In the rows, zero is written as 128.
Known rows, with every step that occurs
F/E: [125 143 123 125 162 109 134 132 147 133 141 141 102 120 114 140 133 105
 140 120 141 141 138 127 119 122 141 115 153 151 129 128 120 138 103 146
 124 145 131 105 145 134 129 120 119]
Y/H/E/C/P/N: [100 144 128 187 170 115  95 118 135 114 122 166 105 120 157 106  97 113
  76 207 153 207 140 132  28 102 134 150 113 125  87 153 139 143  99  99
 147 140 111 102 133 125 125  72 105]
D/E/C/P: [109 147 141 142 136 142  93  97 138  99 121 146  95 119 146 138 104  89
 116 143 117 162 154 148  98 162 136 149 102 160  86 157 129 185  94  88
 137 159 116  78 140 118 126  71 116]
Z/F/E/C/P: [124 160 134 157 188 106 110 114 159 124  96 173  48 123 109 127 114  73
 105 156 146 175 174 142  93 115 138 124 107 149 128 139 137 169  90 116
 136 143 127  62 140 104 147  76  95]
S/Y: [147 130 109 145 130 121 133 138 135 109  96 142 149 136 136 118 148 120
 110 109 134 137 130 148 128 125 106 135 125  90 127 116 129 125 123 136
 155 109 127 137 126 141 113 124 139]
F/Z/J/R: [164 153 123 156 179 131 132 141 171 132 129 163 101 116  80 100  97 104
 108 181 142 160 159 137  99  90 159 123 126 142 121 160 123 135  82 148
 117 135 143  98 191 123 118  87  74]
R/D/E: [ 73 146 144 151 123 127 128  80 121 115 127 137 134 107 132 130 106 112
 119 119 140 130 142 137 134 140 132 141 146 179 105 120 156 164 136 121
 117 133 126  79 144 159 132 101 129]
C/E: [142 128 136 130 144 127 127 115 132 118 131 122 107 104 135 141 121 133
 125 130 125 141 127 112 101 126 123 140 117 136 100 140 108 133 106 118
 124 144 124 114 157 105 144 118 134]
R/D/E/C/P/N: [ 59 132 137 183 131 119 101  75 125 121 117 174 110  95 161  90  78  77
  85 163 124 166 154 146  91 155 156 141 109 160  95 125 156 188 116  82
 167 148 119  82 156 128 133  82  98]
H/E: [107 133 131 130 138 119 113 138 145 123 141 122 121 159 129 125 136 142
 117 168 154 139 133 105  87 117 127 151 135 146 115 125 142 131 131 141
 117 128 107 120 108 134 129  91 126]
J/R/D/E/F/Z: [102 191 152 187 161 153 136  66 149 127 121 174 116 102  89 133 101  80
 122 158 148 152 160 168  92 139 142 120 127 212  95 165 165 179  53 129
 111 139 136  66 204 149 132  76 109]
J/R/D: [102 126 142 164 127 115 135 120 147 164 110 143 119 113 123 108 105 127
 141 145 137 137 132 137 110 127 144  96 123 154 118 123 142 156 131 139
 132 118 150  93 143 117 149 141 107]
U/Z/J: [144 149 123 160 150 145 135 117 133 117 120 166  96 130 129  84 151 141
  84 161 117 140 128 114 154 113 141 137 107 116 133 142 147 121 142 131
 125 148 133 107 144 139 123 104 110]
S/Y/H/E/N: [139 159 118 186 179 132 106 151 125  90  85 164 140 142 132 138 144 124
  87 165 170 164 131 147  64  88 120 134 142 121  98 160 169 125  90 129
 125 111 127  96 132 169  96  82 150]
Y/H/E/F/Z/J/R/D: [ 99 213 137 227 208 150 137  90 167 126 110 193 101 113  89 119  98 107
  80 231 174 199 179 153  34  46 135 126 147 187  98 162 187 142  55 168
 102 126 145  53 197 171 126  52  82]
S/Y/H/E/N/P: [131 143  84 173 182 116 102 155 127  77  92 161 149 117 146 144 156 117
  93 176 162 161 130 137  50  84 131 128 127 103  81 143 159 139  98 121
 148 107 126 101 125 173 101  80 149]
Z/U: [134 160 140 120 119 136 126 143 137 149 133 123 110 131 141 105 100 115
 130 158 123 128 121 120 118 107 123 129 122 146 119 108 163 122 118 123
 122 128 135 118 124 107 118 107 133]
S/Y/H/E/C: [119 152 135 190 173 123 107 125 136 111  79 162 136 153 153 131 125 136
  86 162 141 190 148 153  45  79  95 158 135  98  91 146 159 127  97 134
 124  86 120 103 111 171 101  83 142]
Y/S: [130 159 121 138 129 120 117 111 137 141 121 131 147 111 116 141 116 116
 105 117 137 154 119 145 121 128 119 146 147 115 138 146 117 113 133 106
 115  98 124 109 122 108 132 149 128]
U/Z/J/R/D/E/N: [122 173 152 210 167 157 113 102 137 127 109 194  80  97 117  76 112 113
  86 183 139 134 132 135 137 127 182 113 119 182  92 173 189 184 115 100
 111 157 160  27 183 150 126  74  92]
U/Z/F/E: [145 164 137 160 181 110 138 101 144 126 113 175  58 127  94 101 170 118
  90 127 159 153 136 117 135 113 137 121 116 146 152 146 147 135 129 138
  98 147 121  84 144 126 144 100 118]
U/Z/J/R/D: [119 147 139 196 150 133 142 109 159 156 103 179  89 116 122  60 132 137
  97 168 130 147 131 130 138 106 153 100 106 138 127 132 161 150 150 142
 128 136 158  75 158 125 145 114  82]
Y/H/E: [117 154 133 151 160 128 120 125 132 109 133 133 128 130 132 140 132 147
 111 160 169 172 132 120  68  84 114 148 150 144  97 148 142 116 117 149
 100 127 115 101 124 153 123  96 134]
U/Z/J/R: [168 159 132 169 153 144 136 128 153 134 123 167  80 117 120  71 138 143
 104 166 131 149 120 122 135 115 150 116  98 121 120 163 135 138 133 133
 116 147 149  92 153 117 134 109  87]
D/R/J: [108 165 137 123 148 132 138 102 121 123 113 151 146  89 109 130 112 126
 110 121 159 151 154  99 143 130 131 149 143 145 102 130 140 135 142 109
 136 144 140 133 159 164 120 113  92]
F/E/D/R: [123 174 138 123 187 101 131 132 133 147 127 185 123 103  90 119 108  85
 143 120 171 156 165 122 127 122 135 131 152 178  87 170 167 181  97 120
 119 139 158  90 165 156 130 108  99]
H/E/F/Z/J: [115 195 122 169 191 156 130 118 162 106 133 167 102 149  93 121 131 106
  76 224 149 163 176 130  71  82 135 161 138 174 119 150 171 124  62 148
 121 138 121 100 163 162 113  37 101]
U/Z/J/R/D/E/C/P: [103 173 152 212 155 149 107  78 166 124 100 199  59 105 141  72 104  99
  88 188 118 177 159 144 109 139 163 122  79 169  75 162 158 205 111 101
 139 167 146  26 169 119 146  58  66]
D/R: [128 155 135 106 141 124 120 128 107 120 120 145 146 110 114 119 103 123
 133 118 172 152 133 124 149 126 131 142 130 162 108 155 135 144 117 110
 113 133 127 121 137 146 124 123 113]
Z/J/R: [161 159 122 151 152 133 131 148 154 136 133 143 103 113 115  94  95 128
 123 169 146 145 138 131 114  96 142 134 127 123 112 144 133 140 117 137
 120 130 155  88 157 129 131 113  77]

Rows
[139 165 156 126 175 121 119 118 126 128 115 167 133  87 106 124 105 109
 133 128 151 154 155 108 113 122 120 149 115 166  61 177 161 175  97  93
 116 142 151  90 180 131 141 100 115] -> C/E/D/R
[ 83 151 169 183 139 131 106  87 137 156 111 152 101 115 139 110  74 103
 134 157 121 150 150 155  90 137 142 126 118 169  86 151 167 195 103 109
 111 115 142  56 148 142 138 100  99] -> J/R/D/E/C
[130 165 128 154 161 155 138 101 131 120 123 160 124 131  92 145 136  92
 107 155 119 142 150 156 106 127 130 121 119 157 135 151 146 131  60 130
 127 131 124 133 173 138 119  95 129] -> E/F/Z
[139 146 121 142 176 130 129 127 147 113 132 163 119 128  88 112 113 102
  84 171 131 156 170 133 114  94 154 140 139 138 132 136 133 121  91 147
 125 136 131 115 181 145 104  81  97] -> F/Z/J
[138 167 134 159 153 158 138  97 131 115 129 135 104  97 133 154 130 118
 125 144 124 137 131 129  93 135 104 138 108 154 102 150 142 139  79 110
 127 146 128 107 165 122 144 107 138] -> C/E/F
[138 173 140 172 198 107 136  99 159 145 108 198  68 130  81  89 172  98
  93 140 137 145 157 115 131 111 133 119 116 138 133 157 190 161 130 129
 116 137 155  71 156 131 154  87 109] -> U/Z/F/E/D
[ 96 154 150 163 125 126 125  95 142 134 129 140 114 102 127 114  97 114
 140 129 151 136 138 142 110 137 141 125 134 181  90 139 147 178 127 130
 107 133 140  64 161 140 144 111 105] -> J/R/D/E
[123 200 129 149 135 168 132  84 119  98 141 139 121 105 130 143 123 101
 121 130 135 131 136 146 117 144 112 161 134 175  98 159 162 156  87 102
 114 145 122  94 154 162 128  91 137] -> D/E/F
[ 54 142 163 171 132 134 112  76 116 139 111 153 114 119 146 123  83 101
 111 143 107 144 161 156 110 132 133 145 129 169  99 131 173 176 117 101
 119 120 133  78 131 164 127  95 121] -> R/D/E/C
[149 152 137 161 146 130 129  99 127 121 101 162  84 133 106  89 165 140
  82 136 142 139 129 118 151 117 128 132  95 123 153 142 152 129 152 119
 104 131 121 107 127 118 145 104 127] -> U/Z/F
[124 198 135 150 158 169 129  76 132  97 137 158 124 114  94 151 120  81
 107 139 138 141 156 156 102 145 129 151 134 192 105 169 149 153  51 116
 108 149 113  98 189 160 110  61 138] -> D/E/F/Z
[134 138 144 145 167 124 125 115 146 139 123 150 112 102 121 130 125 113
 128 142 106 131 144 112  93 122 119 136 116 134  84 152 156 159 105 110
 134 133 155  90 171 114 148 104 125] -> C/E/D
[106 225 159 178 151 161 132  86 163 152 125 171  96 107 107 114  72  68
 127 189 143 150 158 159  83 120 142 119 121 227  88 142 199 173  49 130
 104 137 147  56 198 125 119  57 107] -> J/R/D/E/F/Z/U
[117 151 119 185 174 121  95 129 156  90  74 165 116 145 154 135 138 111
  83 165 149 208 154 154  38  98  95 147 110 108  80 144 135 149  91 128
 154 121 117  87 118 136 111  62 133] -> S/Y/H/E/C/P
[108 213 132 198 153 165 145  78 149 124 128 162  97  86 121 104  87  93
 113 171 148 143 159 157 110 105 131 143 138 190  88 149 196 183  97 124
 115 143 158  33 183 171 139  78  83] -> Z/J/R/D/E/F
[102 181 142 143 199 111 146 113 147 146 119 188 123  85  89 129 116  84
 118 127 159 156 185  97 123 124 141 132 164 166  81 150 174 173 116 122
 144 152 171  91 190 175 128 100  77] -> F/E/D/R/J
[113 111 119 161 140 123 104 121 131 134 116 164 105 114 156  92  93  90
  90 175 111 162 138 138  87 146 149 127  85 113 123 131 126 151 107  83
 178 144 121 128 138  98 131 105  97] -> E/C/P/N
[134 198 139 134 206 100 132 117 135 138 110 194 102 106  64 108 111  76
 119 128 194 162 180 121 131  86 130 145 144 176 108 165 195 180 106 118
  99 126 157  63 167 159 144  87  90] -> Z/F/E/D/R
[ 95 166 163 196 183 136 112  85 162 140 110 190  94 113 102  99  57  80
  89 199 122 177 192 162  82 100 165 139 127 185  91 161 167 182  67 123
 105 125 148  45 197 153 112  54  70] -> F/Z/J/R/D/E/C
[115 160 114 196 166 140 113 101 137 114 120 191  84  78 133  81 126 104
  87 195 135 133 135 129 127 124 192 106  93 168  80 157 184 197 124  94
 131 153 155  35 176 150 132  72  86] -> U/Z/J/R/D/E/N/P
[117 202 153 171 214 111 151  80 148 140  90 225  79  88  65  90 151  94
  73 131 171 169 183  91 145 110 143 140 132 158 104 162 201 170 144 112
 121 155 164  72 186 169 145  78  77] -> U/Z/F/E/D/R/J
[160 226 126 173 186 174 135  94 160 100 144 174  91 100  85 121  93  80
 107 181 153 161 171 159  88 109 147 153 131 189  89 187 161 167  36 127
 103 151 140  62 219 154 117  53  86] -> D/E/F/Z/J/R
[ 85 207 128 187 173 163 147  59 140 102 125 183 114 102  96 125  99  74
  78 173 136 150 186 164 120 107 138 150 151 201 111 141 190 161  68 133
 121 142 135  63 205 184 110  46 105] -> R/D/E/F/Z/J
[140 111 104 135 165 128 102 139 120 103 130 140 107  84 142 157 129 114
 122 162 118 119 124 108  88 129 158 114  96 136  86 144 131 155  90  83
 148 146 131 102 160 111 136 100 133] -> C/E/N/P
[146 201 152 156 208 105 131 100 133 137  98 218  83 111  65  84 147  92
  98 128 180 164 163 113 147 104 138 129 119 173 111 181 195 176 118 112
  94 143 152  62 167 148 145  84 100] -> U/Z/F/E/D/R
[144 201 146 147 173 164 129 109 150 131 127 152  89 104 113 136 105  85
 116 189 119 155 144 133  74 110 121 136 106 186 101 143 161 128  29 116
 120 145 128 101 198  96 121  61 137] -> C/E/F/Z/U
[111 205 143 149 215 102 146  94 147 144  99 195 101  84  66 115 116  78
  95 138 182 165 200  98 123  91 134 150 162 165 104 144 199 175 131 115
 122 144 173  69 189 177 143  77  75] -> Z/F/E/D/R/J
[113 170 142 175 170 130 125  91 165 120 127 177 102 103  90 102  81  91
  97 170 155 161 176 147 100 103 166 137 144 197  97 150 151 172  86 146
 106 137 143  55 207 150 120  62  79] -> F/Z/J/R/D/E
[107 175 134 168 148 133 133  98 153 127 131 152 101  93 122  97  77 108
 115 160 156 144 154 137 118 105 150 143 144 175  91 136 162 179 124 136
 109 136 150  42 174 156 132  87  81] -> Z/J/R/D/E
